Known rows, with every step that occurs:
disav-nebilu-lemor: [ 27 -22  24 -13 -19  29  11 -16  12   0  -8  16  -6  11  12 -22  -6  24
  59  12  12  19  -3 -17 -46 -10 -21 -15  11]
nebilu-pusam-lopa-disav: [-10 -15 -18  15 -16  -3 -11 -12  -7   5   8 -34  17  17 -46  28  -8 -26
  -5  19 -11  48  -4  -6  14  11  60 -15  26]
pusam-lopa-disav: [  0   8 -28   9  -9  -1  -8  -5 -35  15   2 -15   8   8 -13  12 -13 -16
  -2   4   8  18   8   5   2   7  41 -22  11]
netev-lopa: [ -2  25  20 -12   9   2  -2  21 -13 -10   8  -4  29  17   4  -1  27  17
  19  11 -27   7  34  12 -14 -29  10   2  14]
netev-lopa-lemor-zotiz: [-19   8  15   6  10 -20  20  35 -29 -23 -13  12  21   8  -6  17  10  12
 -39  -7   8 -39  15 -13  13 -55   9  18  -8]
disav-lopa-netev: [  5 -14  -4 -50   0 -24  -2   0  27  13 -22  23 -28 -17  10   9  44  14
 -12 -10   2  -4  -2   1   7   6 -20  -1  -5]
lopa-lemor-zotiz-netev-nebilu-pusam: [-33   8  -6  46  19 -27 -18   0  10  -7  23 -11  21  -1 -34  24 -20 -13
 -46  -8  -2   0 -21 -17   9  -5   2  22 -19]
disav-nebilu-lemor-lopa: [ 36  -4  17 -18 -21  28  21 -48   7  -9 -19  20 -14  -8  25 -21 -16  18
  51  42 -11   8  -6 -12 -38   8 -35 -14   9]
disav-lopa: [ 25   3  -3 -20   2  22   5   8  11   6 -11   1  -6  11  12   4  43  19
  -1  10  -2   7  18  10   5  -8 -10 -14  17]
nebilu-netev-lopa: [-16  29   6 -39 -10   0  14  17  20 -17  14 -13  42  -2  11   2  14  17
   3 -17 -40  25  16  -1  17 -34   1  -9   8]
lopa-disav: [-10   5 -25   4  -3  -3 -19  -8 -42  17   2   2  26  -1  13  24   5  16
  19  13   2  19   8   1 -12 -10  17  13  -2]
lemor-nebilu-netev-lopa: [-19  21 -18 -24 -10  17  -3  16   1 -38  19 -32  36 -18  -5   9  13  16
 -25  -8 -43   5  15  -9  27  -1   0  10   8]
disav-nebilu: [  7 -19  20 -10   8  15  -6 -13   9  -4  -8  24  -8  -4  31 -22   1  19
  44   8   5  19  19  13 -40  -3   8   4   8]
netev-lopa-lemor-pavom: [-15  -9  15  33  33   3   4  26 -10  -8   2   9  25  10   1 -23  22   7
 -13  -5  11 -33   1  18   6 -39  -5  20  -1]
pusam-lopa-disav-nebilu-lemor: [ 24 -27 -19   3 -34  19   1 -35  -1   0  -1  -1  -7   1 -33 -14 -40 -21
  28   9  34  28 -33 -19 -26  25  12 -44  13]
pusam-lopa-netev-nebilu: [-17  -5  -2  -1   5 -33 -24   6   1  37   2  10  -7 -16   2  -4 -17  -2
  -2 -13 -12  15   0   4 -21  25  10 -36 -20]
lemor-lopa-netev: [ -4   9   3 -39   1 -33   4 -24 -10  11 -25  35 -21 -31  43   7   8  19
   9  19 -33 -14   8   0  -5   5 -17  11 -14]
lemor-zotiz: [ -6  19   8  -6  -5 -20  14  24 -22  -2  -6   7  12  -2  27  13  15  16
  -3   5 -22 -18  32  -7   4 -33  14  18  -4]
lopa-lemor-zotiz-netev-nebilu-vikig: [-21   8 -10  47  14  -1  -9  32 -38  11   7   5  -4  23  -1  12 -26  10
 -41 -33   5 -23   1  -5  12  -3 -41  10 -36]
nebilu-pusam: [ -2 -11  24   3  -8   8   2   6   7   7   1 -16  16  30   0  18  23  14
  26  23 -33  40  24  -3  -5 -25  26  14  27]
pusam-lopa-netev-nebilu-lemor-pavom: [ -4 -22  -7  17  -7 -22 -12   7  23  33  12   0   4 -22 -16 -25 -15 -18
   8 -16  -7  -5 -37  -9 -20  29 -26 -42 -21]
nebilu-lemor: [ 28   6  16  -3 -27  29  24  11 -17  21  -8   3  13  31  12   4  10  27
  45  10  -6   9  10 -23 -17 -33 -21 -13  16]
lemor-lopa: [ 13  27   6  -9   3   8  10 -19 -24   7 -17  15   2   1  45   4   9  19
  20  35 -33  -2  33   7  -5 -12  -7   4   6]
pusam-lopa: [ 16  17  11   6  -5  13  16  15 -10  15 -11  -9  -7  27   7 -15  -1  -9
   4   3  -9  10  34   7   4 -12  25 -31  21]
disav-nebilu-lemor-zotiz-netev-lopa: [  5  36  10 -15 -11 -14   9 -14  41 -59  29   0   2 -16 -38 -23 -14 -16
  -3  -4 -11 -21 -18 -13 -16   8 -21  -5  -8]
pusam-lopa-lemor: [  9 -10  10  23   4  19  28  19 -26  18 -31   9 -23  36  -1 -17 -13  -5
 -17 -15  33  -7  11  -6  10 -29  14 -22  17]
zotiz-lemor-pavom: [ -8  -2  -9   0  28  11  15  20  -1 -11   3  -7   7  16  32 -13  26 -20
  26   5  17 -28   4  44  21 -22   5  16   8]
lopa-netev-zotiz-lemor: [  3   9  14 -33   8 -38  12   6  15  20  -3  20 -10 -27  34  16  11 -15
  14 -21  39 -35 -18  16  12  -9  -5  33 -30]
zotiz-netev-lopa-lemor-pavom: [-22  27  -6  31  42  -5  -8   8  15 -25  23   4   9   1 -18 -37   9 -19
 -31 -23   9 -42 -10  26  20 -14 -19  21  -1]

Rows:
[ -9   8 -25 -20 -15  28   1   9  -4 -12   4 -21  15 -21  22  10   1  22
 -12 -15 -29   3  17 -14  27  -2  -4  13   8]	lemor-nebilu-netev
[ 15   5 -15  23 -16  23  21  13   3   8  -7 -17   1 -28 -10  -5 -39 -18
 -69 -41  33 -32 -17 -27  49  -3   1  10 -13]	pusam-lopa-lemor-nebilu-netev-zotiz
[  9   8 -15 -10  -4 -20   8  11  -1  -3  -1 -13 -31 -35  -7   8 -12 -50
 -36 -15  43 -60 -23   9  45  37  17  17 -22]	pusam-lopa-netev-zotiz-lemor-nebilu
[ 21  29  14  -7   9   7  17  11   0  12   5  -1  15   6  35   8  12 -14
  26  -1  36 -23   7  24  14 -29   5  24  -8]	netev-zotiz-lemor
[ -1 -39  34  -2   3  10  -5 -19  36  -8  -1  -3  -1  11   3  -6   4   9
  42  25 -15  47  13  -2 -30  -2  26  12  24]	disav-nebilu-pusam
[  1  25 -22   0  18 -11  15   3  18 -25  -8  14 -26  -7 -19   4  12 -13
 -75 -24  31 -49 -15 -11  42 -13 -26  12  -7]	disav-lopa-lemor-zotiz-netev
[  5 -39  30   6  -8  13   4 -16  45 -10  -3 -16 -21  18 -24 -20 -12 -25
  18  20  -9  48   7   5 -15  17  52 -22  36]	disav-nebilu-pusam-lopa
[-25  -9   2  -9  14 -34 -34   4  -7  37   6  23  10 -24  28  13   2  29
  20  -9 -16  16   2   1 -36  11 -11   0 -33]	lopa-netev-nebilu
[-14 -26  16 -14 -14 -35   7   3  31  10 -12  -5 -26   4 -26  10   6 -19
  -8  -5 -24  28  -3 -13  12   6  38 -13  20]	nebilu-pusam-lopa-netev
[-21 -29  10   1  -2 -14 -27  30 -27  48  -4  16  -6  12  32  19   4  44
  22 -19 -24  20  11   4 -26  15 -36   1 -33]	lopa-netev-nebilu-vikig
[-15 -10  -5 -12   7 -11 -35 -27  -8 -27  19   4  29 -21 -15   0   1   3
  24  17   9  25  -3  17 -35  12  26   2  -6]	netev-lopa-disav-nebilu
[ 18  57 -18  11  -3  14 -12 -42  -2   5  24  -6  16  -6   3  -4 -24   2
  20  22 -35  10 -15  -7 -24  32 -58 -24 -13]	zotiz-netev-nebilu-lemor-lopa
[ -8   9 -14  38  10  39 -11  33 -47 -31   9 -22 -18  41 -33  -3  -2  12
 -53 -18   1 -36   4   4  32  14 -35  27   3]	zotiz-netev-lopa-lemor-nebilu-vikig
[ 22 -48 -21  25  -3  63   9  35 -45   0 -37 -11 -39  42  -8  18  27  33
 -52  -5  29 -28   5  -8  38   6 -43  13  12]	disav-lopa-lemor-nebilu-vikig
[ -8 -34 -21 -22   4   2  -6 -62   9 -42  -1 -13   2 -14  -9  31 -17 -36
  31  50  17  34 -38  22  11  32  35  20  12]	zotiz-lemor-lopa-disav-nebilu-pusam
[  4  13  22 -12   0 -44  -7   1  15  38   0  30  -1 -39  39   4  11  14
   9 -18   5 -21   4  -5 -17  -7 -11  32 -33]	lopa-netev-zotiz
[  3 -63  30  22   3  18  14 -12  31 -11 -25   3 -29  28 -33 -21 -26 -23
  -5   5  33  31 -14  -9  -5  -3  37 -15  30]	disav-nebilu-pusam-lopa-lemor
[-25 -18   8  -8   5 -40 -30 -35  16  20   2   5  12 -28   7  30  -2   9
   8  33 -56  35 -11  -6 -18  32  -5   6 -16]	lemor-lopa-netev-nebilu-pusam
[ 14 -38 -26  23 -16  12  -6 -31  17  -2  12  -8  -2 -19 -30 -37 -31 -36
  24   6  28   5 -40  -3 -22  33   8 -32   4]	pusam-lopa-disav-nebilu-lemor-pavom
[ -4  35 -12  24   6 -18  25  15  -4 -19  -8   7 -32   7 -27 -16 -31 -33
 -69 -33  26 -47  -7  -8  40 -11  13  -7  -4]	pusam-lopa-lemor-zotiz-netev
[-11  63   4  -6  19  -8 -11   6  10 -27  29  -9  13   8 -13 -16  15  -3
   0  -7 -28   0  19  19  -1  -2  -2   3   9]	zotiz-netev-lopa
[ 10  42 -12  19  -6  21 -21 -11   4  20  33  -8  24   8 -14  -5 -14   6
  28  -2 -14  20 -12 -10 -29  11 -44 -22 -10]	zotiz-netev-nebilu-lemor
[  3 -45 -11  13 -18  23 -10  -6 -26  11  -7  -4 -31  22  -9  -9 -32  -8
  15  -3  19  32   1  10 -11  34  17 -25   6]	pusam-lopa-disav-nebilu-vikig
[ 18  -3 -23 -34   7 -12  -5  -1  23 -11  -5  -8 -27 -47  -2  27  33 -24
 -44  -7  48 -60 -33  12  47  40 -18  32 -25]	disav-lopa-netev-zotiz-lemor-nebilu
